Known rows, with every way that one mark hangs from another
j143(j624): [ 0.43  0.46 -1.93 -1.31  1.50  0.88 -1.59  3.21 -0.07  3.09  4.05  0.86
  3.70  5.52  6.22  1.52 -0.75  4.81  1.50]
j702(j228(j725(j145(j389)))): [-5.81  1.91  3.30  3.15 -4.55  1.64 -0.39 -0.36 -1.10 -2.48 -1.50  0.29
 -0.28  0.60 -1.82 -4.94  3.96 -0.90  1.91]
j145(j389): [ 0.20 -2.96  2.48  0.34  1.48  1.33  1.06 -0.99 -0.70  3.11 -2.11 -0.91
 -0.90  3.45  2.32  4.26 -2.14  5.19 -2.70]
j624(j228): [ 1.52 -0.08 -0.75 -0.87  2.35  0.37 -1.69 -1.00 -1.36  0.86 -3.72 -1.49
  3.41  3.40  4.53  1.76  3.23  0.96 -0.35]
j228(j725): [-0.26  0.64 -1.39  1.01  1.41 -1.61  1.38  1.42  1.41  0.79  1.39 -1.33
  0.35  5.56  0.16 -1.70  1.92  0.67  3.30]
j145(j702): [ 3.75 -0.37 -2.31  1.42  3.31 -2.45 -1.83  0.30  0.90  4.74  0.06 -1.58
  0.98  3.22  0.27  1.88 -2.82  5.19  0.27]
j145(j389 j702 j725(j228)): [ 4.99 -1.22  2.63  1.95  2.30 -0.16  2.84 -1.95  1.06  3.10 -3.91  3.19
 -3.23 -1.74 -3.04  2.75 -7.88  2.06 -0.78]
j624(j145(j389 j725) j228(j702)): [ 0.23 -2.19  3.25 -2.19  1.89  1.19  4.76 -5.25 -0.42 -1.96 -0.99 -2.47
 -2.86 -5.71 -1.98  2.13 -3.36 -6.16 -3.66]
j389(j145 j228): [-0.24 -4.21 -1.61 -2.05  0.57  0.43 -2.12  2.13 -1.76 -0.10 -2.93 -0.72
 -0.14  3.00  2.42  5.10  4.36  1.51 -4.77]
j702(j228(j725(j145))): [-4.94  4.34  0.65  4.22 -2.20  0.03 -2.97  1.54 -0.67 -1.89  0.12 -1.00
  1.74  3.48 -1.06 -6.68  6.65 -0.96  4.06]
j624(j145(j389 j702 j725(j228))): [ 2.97 -1.00  2.64 -0.49  1.23  0.49  4.69 -4.24 -1.82  1.20 -2.13 -1.10
 -5.53 -5.35 -5.52  3.50 -5.86 -0.60 -0.78]
j725(j145): [-2.49 -1.36  0.09  2.94  2.23  0.32 -3.90 -0.46 -0.73  2.98  1.88 -4.03
  0.04  3.18  5.29  0.78  2.69  4.00 -3.54]
j143(j624(j145(j389) j228(j702 j725))): [-1.65  2.14 -1.07 -6.51 -4.23  1.92  4.18 -1.22  0.54 -6.72  4.59  1.61
  0.19 -6.36 -0.29 -3.08 -0.78 -6.03  2.82]
j624(j145 j228(j725)): [-1.87  1.63 -1.80 -3.28 -0.94 -0.64  2.36 -2.20 -2.86 -4.62  0.18 -4.56
  0.05 -0.84 -0.51 -1.80  6.44 -5.46  4.19]
j624(j145(j389(j228) j702)): [-0.88 -3.50  2.75 -3.49 -1.38  1.84  3.66 -1.93 -3.22 -0.31 -2.23 -1.62
 -2.98 -4.78 -1.09  5.37 -1.36  0.56 -1.20]
j725(j145(j389) j228(j702)): [-0.28 -0.19  2.36  1.78  0.71  4.00 -1.76 -3.40  1.74  0.23 -2.54  1.62
 -3.17 -3.42  0.49 -1.09 -2.04  3.75 -5.75]
j143(j624(j145(j389) j228)): [-2.07 -0.29  0.88 -6.45 -2.84  3.40  1.46 -1.94 -4.56 -3.21  1.32 -1.25
  1.13 -3.67  4.84  3.71  1.15 -1.31  0.33]

Rows
[-2.12  0.06 -0.91  0.82 -2.21 -1.02 -0.76  1.95  1.35 -1.15  1.76  0.79
 -0.26 -1.62  0.81 -2.87  2.85 -1.91  1.20]
j389(j228(j725(j145(j702))))
[-3.94  0.20  0.21  1.22 -0.70  0.52  0.15  1.65  3.42 -2.67  1.93  1.45
 -0.69 -0.73  1.13 -5.03  3.48 -3.08 -0.69]
j389(j228(j702 j725(j145)))
[ 5.24 -3.15 -3.54  1.34  3.43 -4.62 -1.61  0.41  1.92  3.52  1.99 -1.83
 -2.32  0.55 -3.56  3.83 -4.61  1.06 -4.19]
j389(j145(j702 j725))
[-1.17  3.03  0.03  4.51 -0.28 -0.76 -5.62  0.30 -1.35  2.10 -1.21 -1.35
  2.55  1.48 -0.77 -3.15  2.05  2.73  0.65]
j725(j145(j702(j228)))
[ 0.67  2.78  1.33  1.84 -3.78 -0.91  1.79  0.43  0.60 -0.99 -2.89  2.91
  0.87  0.92 -6.40 -3.96 -1.59 -0.20  5.74]
j145(j389 j702(j228(j725)))
[ 3.60 -4.18 -1.72 -0.57  2.01 -2.99 -0.36  1.93  0.95  1.30 -0.74  0.77
 -1.64 -0.68 -1.75  4.90 -2.00 -2.08 -4.39]
j389(j145(j702 j725) j228)
[ 3.63  0.37 -1.42  2.75  1.53 -3.75 -2.53  1.30  0.29  1.77 -1.41  0.13
  0.50  1.62 -6.68  0.29 -1.48 -0.78 -0.99]
j389(j145(j702(j228) j725))
[ 0.29  1.74 -0.46  3.13  3.16  2.20 -4.18 -1.66  1.78  0.95 -0.86  0.30
 -0.97 -0.56  0.98 -3.16  0.61  3.64 -4.02]
j725(j145 j228(j702))
[-0.64  1.20 -2.81  2.65 -0.29 -3.17 -2.17  0.57  2.44  1.03  4.58 -1.80
 -0.72 -0.46 -0.73 -3.58  0.39  0.59  1.60]
j228(j725(j145(j702)))
[-1.42  4.73 -1.51  0.39 -1.82 -2.32  1.34 -0.38 -2.17 -2.37  0.30 -2.67
  0.44 -0.36 -8.19 -5.20  3.23 -2.98  7.75]
j624(j145(j702(j228(j725))))
[-3.98  0.95  0.09 -3.06 -5.81  2.10 -0.66  0.96  0.14 -4.58  3.67  2.84
  2.07 -3.43  6.16 -2.63  2.25 -3.26  1.21]
j143(j624(j228(j725(j145(j389)))))
[ 1.65  4.00 -3.99 -3.42 -1.27 -0.25  0.29  2.54  3.89 -3.67  4.40  4.69
  4.77 -0.04  2.82 -5.58  0.04 -3.53  4.31]
j143(j624(j228(j702 j725)))
[ 0.51 -4.93  0.26 -0.73  2.34 -0.72  0.19  2.16 -0.31  0.44 -1.50  0.13
 -1.38  2.31  0.72  5.11  1.26 -2.26 -5.05]
j389(j145(j725) j228)
[ 1.04  1.43 -3.51 -3.41  0.49 -0.50 -0.73  0.72 -1.77  1.62  6.92 -2.43
  1.34 -1.40  0.94  1.83 -2.32  2.90  2.57]
j143(j624(j145(j702)))
[-1.99 -0.92  2.84  1.74 -0.46  3.99 -1.75 -2.70 -1.61  0.48 -3.63  0.12
 -2.75 -1.24  2.75  1.72  0.79  4.72 -4.20]
j725(j145(j389) j228)
[ 1.35  5.00 -1.64  2.91 -1.33 -2.78 -0.32  2.02  0.78 -0.32 -1.31  1.52
  2.99  3.56 -5.54 -5.92  1.29 -0.32  7.39]
j145(j702(j228(j725)))
[-1.08 -4.91  6.16  0.60  0.97  1.78  5.48  0.52 -0.17  1.90 -4.01  2.25
 -1.73  1.84  2.25  5.61 -2.42 -1.17 -2.42]
j145(j389(j228) j725)
[ 2.58  2.20 -2.67 -3.05  1.10  0.97 -2.45  1.89  2.02 -0.63  1.88  3.21
  5.51  0.54  5.20 -1.44 -1.13  0.17  0.20]
j143(j624(j228(j702)))
[ 2.10 -4.33  4.46  0.41  0.70  0.02  4.62  0.58  1.29  2.61 -3.12  3.23
 -1.68 -1.39 -0.55  5.01 -5.94 -1.12 -1.27]
j145(j389(j228) j702 j725)
